Each row comes from the steps of one walk. Every step used is in the known rows, and no mark comes twice. Write the walk behind each row, first mark first.
(in the rows, 128 means zero)
Known rows:
T R U C Z K J: 136,109,128,129,62,140,136,137,134,116,132,106,130,121,156,117,80,159,135,113,139,146,119,123,119,123,162,180,108,152,170,111,133,118,114,144
Q G H Z F U C: 135,111,140,156,107,143,162,112,120,129,104,119,114,152,157,103,96,161,143,158,162,181,150,103,131,120,150,205,100,147,149,97,194,129,116,140
C U F Z K J: 132,119,133,136,71,142,148,123,109,130,135,107,121,133,150,109,80,175,146,128,140,161,132,124,133,122,140,154,106,139,145,107,156,112,79,123
R U F G: 130,132,138,129,94,129,127,139,128,118,135,93,131,129,152,125,105,163,129,155,141,133,124,118,120,119,137,133,115,134,155,110,155,104,117,148
L T R: 135,126,128,144,95,131,122,130,135,124,138,101,126,121,132,132,158,158,115,128,127,104,121,103,116,112,141,122,117,128,179,120,143,124,143,142
K Z H: 127,118,134,154,86,139,134,119,122,112,127,104,139,140,127,120,127,161,137,144,135,118,128,123,134,112,140,146,106,128,128,110,148,126,122,127
L T R U F G H: 138,128,132,127,82,133,127,140,145,115,138,98,122,117,161,125,140,184,118,158,141,131,126,114,96,116,147,140,117,136,204,109,205,113,138,162
A T R U F Z K J: 133,122,125,118,51,130,133,126,131,122,136,103,123,117,148,119,88,180,131,113,130,126,121,117,116,119,155,149,112,156,198,106,171,122,112,148
A T R U F G Q: 132,130,132,118,69,128,134,133,143,118,135,93,129,124,154,125,102,177,120,146,131,132,124,102,99,115,149,124,123,146,211,109,189,128,131,160
F Z: 132,134,132,144,102,130,137,119,119,136,126,106,132,129,134,124,114,149,133,140,135,140,130,113,139,114,135,149,110,134,143,111,144,114,116,130
T R: 132,128,127,146,98,128,125,124,135,129,130,101,128,124,130,130,134,153,122,129,132,119,122,106,126,115,140,127,118,129,162,118,132,128,141,138
U R: 135,128,130,151,104,134,128,131,121,167,133,100,132,132,135,125,125,143,130,146,135,133,124,113,138,118,123,144,113,123,140,107,121,119,131,125
F G H Z K: 119,136,125,152,100,131,140,102,143,140,118,115,132,141,152,114,104,168,132,165,146,166,142,110,137,117,152,170,119,140,151,107,228,142,110,119
Q G H Z: 132,131,127,160,118,131,144,94,141,155,109,118,127,144,147,115,117,159,131,160,150,150,149,101,148,117,143,176,110,123,157,103,189,141,131,135
K Z F G H: 127,119,134,149,89,141,146,126,126,110,122,109,132,144,142,119,105,177,140,161,145,157,138,120,129,111,143,170,110,135,133,97,205,139,114,136
H Z F: 130,118,136,158,101,136,138,112,124,121,121,109,125,137,138,117,119,150,137,152,141,148,135,111,140,117,143,146,111,134,123,109,162,132,118,128
A T R U F G: 131,130,133,121,76,125,128,135,136,116,140,90,124,118,146,127,110,177,119,142,134,127,121,109,105,116,154,133,121,142,193,111,175,117,135,163
U C Z: 134,116,140,141,95,139,139,129,119,122,130,103,131,126,144,120,93,142,135,138,141,154,127,121,131,116,151,172,106,135,130,115,131,107,111,139
G H Z F: 132,119,133,162,103,139,142,105,131,132,115,115,125,138,148,115,121,156,137,164,148,161,143,113,139,117,143,164,111,135,132,105,194,138,123,131
J K Z C U F G: 124,111,152,136,76,155,153,147,109,96,140,96,120,140,131,106,81,199,151,134,142,146,132,139,122,116,141,178,95,122,114,107,158,118,81,123
U R T: 138,127,131,147,87,135,126,123,122,174,138,100,126,124,129,121,127,141,128,141,131,134,126,110,126,118,128,143,118,125,152,108,122,127,142,121
H Z: 128,130,134,156,110,131,134,109,129,139,123,109,126,133,135,121,122,150,131,149,138,136,133,107,144,118,141,152,110,125,135,112,143,129,124,123
J K: 125,128,137,152,107,136,125,132,129,138,128,101,134,139,129,126,131,153,133,127,133,106,132,122,136,118,128,134,107,125,133,112,113,125,126,131
J K Z C U R T: 139,103,146,147,67,160,147,142,107,146,143,102,118,135,118,105,102,174,150,120,134,144,129,132,126,118,132,192,98,116,121,103,115,135,116,108
A T R U: 137,124,128,135,90,123,122,131,139,127,134,98,131,123,135,133,127,153,116,126,129,113,119,102,123,114,147,139,123,138,189,117,133,128,156,158
G H Z C U R T A: 144,113,135,157,69,152,159,113,121,173,135,112,101,118,139,98,113,165,139,157,147,183,144,116,124,120,150,216,111,123,161,113,188,141,132,113
U C Z H: 130,112,138,147,82,144,142,123,117,108,129,101,137,129,147,113,103,145,138,149,145,156,131,129,123,116,156,164,105,140,128,117,156,105,111,140
F U C Z K J: 127,111,137,141,75,141,150,131,109,123,124,112,120,136,148,112,72,153,144,116,145,156,127,116,133,122,152,182,98,152,135,107,131,115,89,122
T R U F G H: 135,131,131,130,87,130,130,133,143,124,130,98,125,121,160,123,114,180,125,158,146,150,126,118,109,119,144,142,116,136,187,107,193,116,134,157
Z F G: 123,127,133,148,97,133,137,129,122,111,129,100,130,140,141,123,113,155,132,157,141,142,132,113,129,114,142,134,117,137,129,109,175,125,115,138
U F G H: 126,134,135,142,99,132,135,121,131,133,128,101,128,131,151,121,110,173,131,167,146,151,136,119,122,116,139,142,114,130,152,107,198,117,114,140
J K Z H G: 121,121,138,151,82,148,137,132,134,110,120,104,139,153,132,114,145,178,143,141,141,120,141,131,132,114,136,157,100,133,127,103,164,137,120,131
U C Z K: 130,112,132,136,85,137,136,126,122,117,130,106,139,130,148,117,80,143,136,127,139,153,124,121,128,116,158,169,114,147,133,120,150,112,97,130
J K Z: 126,120,139,148,97,141,130,135,125,128,127,104,135,142,119,125,123,168,140,120,131,102,129,125,137,114,129,154,99,121,124,104,114,132,120,123
F Z C U R T L: 143,116,141,141,62,149,151,125,98,152,148,103,113,126,132,103,101,154,140,137,132,169,134,113,117,119,141,172,110,133,145,114,157,124,125,118
T R U: 139,127,128,139,98,126,122,135,138,126,130,100,132,124,140,131,131,150,121,130,135,119,118,108,124,118,139,134,118,134,174,117,121,120,149,148
Q G H: 133,131,125,155,118,128,137,109,137,151,115,112,136,146,145,122,119,152,126,152,145,135,143,105,143,115,134,157,116,124,162,108,167,133,136,143
U R T A: 138,125,126,145,73,136,129,125,127,180,142,99,117,114,128,120,132,146,126,138,130,125,128,110,118,117,137,153,120,126,170,112,132,130,148,124

Write each row's walk:
136,103,149,146,57,161,144,140,105,146,149,100,116,136,117,105,109,172,147,116,127,129,133,126,115,118,137,179,99,122,127,108,124,141,128,112	J K Z C U R T L
138,122,139,137,105,134,126,143,126,125,130,99,137,134,147,125,108,140,130,142,139,123,120,116,126,120,139,169,112,139,155,119,107,103,133,148	R U C
124,113,144,148,87,147,137,138,120,113,129,105,132,141,116,120,106,170,143,114,131,102,128,132,138,113,135,171,96,124,114,111,123,133,109,118	J K Z C
139,112,134,151,67,143,151,120,111,161,129,108,96,121,134,106,122,152,139,145,142,163,137,104,118,121,145,170,109,141,150,99,167,137,134,114	H Z F U R T A
138,113,140,152,101,145,161,102,123,130,120,113,115,139,153,98,86,179,142,159,157,180,148,115,137,119,147,192,103,121,144,111,201,127,100,132	Q G H Z C U F
138,125,135,147,89,134,135,128,111,172,132,103,115,130,130,119,124,143,131,133,137,144,125,101,127,120,125,147,111,131,149,103,119,124,139,116	F U R T
122,127,124,150,87,131,128,119,130,139,129,110,135,141,137,124,109,153,132,125,132,111,127,112,143,120,137,139,115,135,146,114,132,133,111,120	Z K J
125,132,130,151,94,135,133,119,135,118,121,104,139,145,144,118,147,155,129,159,145,137,138,114,134,116,138,134,117,139,142,117,176,126,129,140	Z H G
127,132,129,148,86,138,139,116,144,122,116,106,143,152,153,116,141,156,130,163,142,140,142,107,127,116,133,125,118,143,159,115,190,137,125,137	Z H G Q
131,128,136,144,91,136,145,124,114,119,128,108,128,130,131,117,96,152,135,136,135,139,129,120,139,113,139,163,107,137,133,118,155,114,105,124	F Z C
141,114,133,128,61,146,148,136,146,97,119,103,138,132,171,109,114,161,133,152,149,173,132,116,104,119,158,166,113,159,186,112,194,120,128,158	T R U C Z H G Q
134,131,132,122,78,131,133,137,143,117,132,94,129,126,159,124,105,176,125,149,137,138,123,107,101,118,141,117,118,141,194,108,176,120,125,150	T R U F G Q
142,124,129,135,92,129,119,142,139,119,138,100,129,122,141,134,154,155,114,130,129,103,115,106,113,115,140,128,118,133,192,119,131,117,152,151	L T R U
127,123,132,149,84,141,139,121,132,109,120,106,139,148,134,117,139,170,137,152,142,133,136,119,135,113,140,155,109,136,134,108,176,133,123,133	K Z H G
144,116,139,160,83,151,155,110,118,168,132,113,110,127,142,100,105,163,141,161,149,192,142,115,133,121,141,205,109,121,142,108,177,137,125,110	G H Z C U R T
139,123,130,145,76,135,139,132,114,178,136,101,106,119,128,118,128,146,129,131,136,137,128,102,117,119,134,156,113,133,168,108,128,126,144,118	F U R T A
141,121,134,152,109,139,139,137,112,162,138,99,126,136,140,119,121,150,134,147,141,160,127,113,138,120,123,156,114,117,135,109,113,115,123,125	C U R
128,123,132,145,76,144,145,120,139,113,116,109,144,154,143,115,132,173,137,154,139,137,139,111,129,112,135,146,111,141,152,106,189,144,121,131	K Z H G Q
126,127,131,152,99,135,142,123,131,119,123,106,131,143,149,120,115,162,132,169,148,161,139,115,129,115,141,149,118,136,140,105,207,132,120,142	Z F G H
124,131,124,144,80,133,139,115,123,138,126,113,131,137,139,118,95,158,138,126,133,131,131,117,143,119,140,153,108,143,149,107,152,126,99,118	F Z K J
123,134,137,137,96,131,131,127,125,125,134,95,127,130,143,123,107,167,130,154,139,134,129,117,121,117,139,126,115,128,142,111,166,112,108,137	U F G
141,111,131,147,66,141,143,134,109,160,134,102,104,124,132,114,127,144,134,135,139,146,131,107,113,118,136,151,113,141,155,104,148,130,138,123	Z F U R T A
139,102,141,144,53,161,151,146,111,152,146,100,109,125,116,104,108,176,148,117,132,134,133,133,116,117,140,203,101,118,141,108,124,138,122,111	J K Z C U R T A
128,123,131,149,83,138,143,116,131,108,121,106,137,136,150,114,129,153,134,156,149,164,139,121,136,115,149,146,112,140,129,112,189,123,116,140	C Z H G
140,115,138,151,98,146,145,139,107,146,139,100,123,135,136,113,103,152,137,143,141,157,125,120,138,118,128,172,110,120,126,116,125,117,112,120	Z C U R
121,117,141,141,76,149,148,138,129,107,123,104,137,155,137,116,101,180,146,142,135,131,139,122,120,113,135,146,103,136,133,93,177,146,104,128	J K Z F G Q
130,127,142,140,88,140,146,121,134,117,124,107,121,129,160,108,89,178,137,174,151,165,136,124,125,120,150,185,107,136,150,109,215,118,108,137	R U F G H Z C
143,115,139,150,79,147,144,130,109,154,143,101,118,128,130,109,105,150,136,140,138,158,127,116,127,119,134,170,116,121,136,116,126,125,124,117	Z C U R T
142,120,138,145,91,147,157,137,100,146,136,103,120,131,138,107,90,156,143,143,142,180,129,122,138,118,130,187,105,127,130,109,146,110,100,117	F Z C U R
130,115,138,147,90,141,139,129,118,111,129,107,132,137,120,122,99,161,137,126,131,117,123,119,140,110,139,170,105,126,122,116,132,129,111,121	K Z C
134,117,139,153,103,140,144,132,112,115,133,104,126,139,134,117,105,152,134,137,141,146,127,116,140,116,136,160,113,123,123,127,128,119,109,127	Z C U
121,127,127,156,87,135,135,104,134,143,123,115,127,139,140,116,106,160,136,134,136,128,134,110,147,122,145,158,109,135,140,109,150,140,107,112	H Z K J
132,135,132,142,100,133,137,123,145,134,117,108,139,149,149,123,130,153,128,152,139,136,138,98,133,115,127,134,121,138,163,113,166,139,124,136	H G Q
123,128,135,154,97,135,144,114,126,114,122,106,122,139,144,114,109,160,136,167,144,160,140,111,134,116,150,152,112,137,125,104,194,132,111,131	H Z F G
128,113,141,138,82,143,150,135,115,97,130,100,128,131,152,112,81,154,141,157,148,179,133,125,120,115,161,174,108,146,122,106,182,111,98,146	U C Z F G
124,135,137,147,100,136,142,106,134,135,123,107,120,129,154,113,106,180,135,177,149,167,143,115,127,119,146,161,109,128,148,102,218,125,109,133	U F G H Z
140,120,134,133,94,134,125,145,133,121,131,97,130,123,146,126,117,151,125,131,138,127,116,113,114,120,147,164,114,141,177,119,114,109,145,154	T R U C
128,135,130,146,86,137,144,116,129,118,119,107,136,141,146,112,135,160,135,162,146,158,142,118,134,115,141,150,111,147,146,110,198,119,116,137	F Z H G
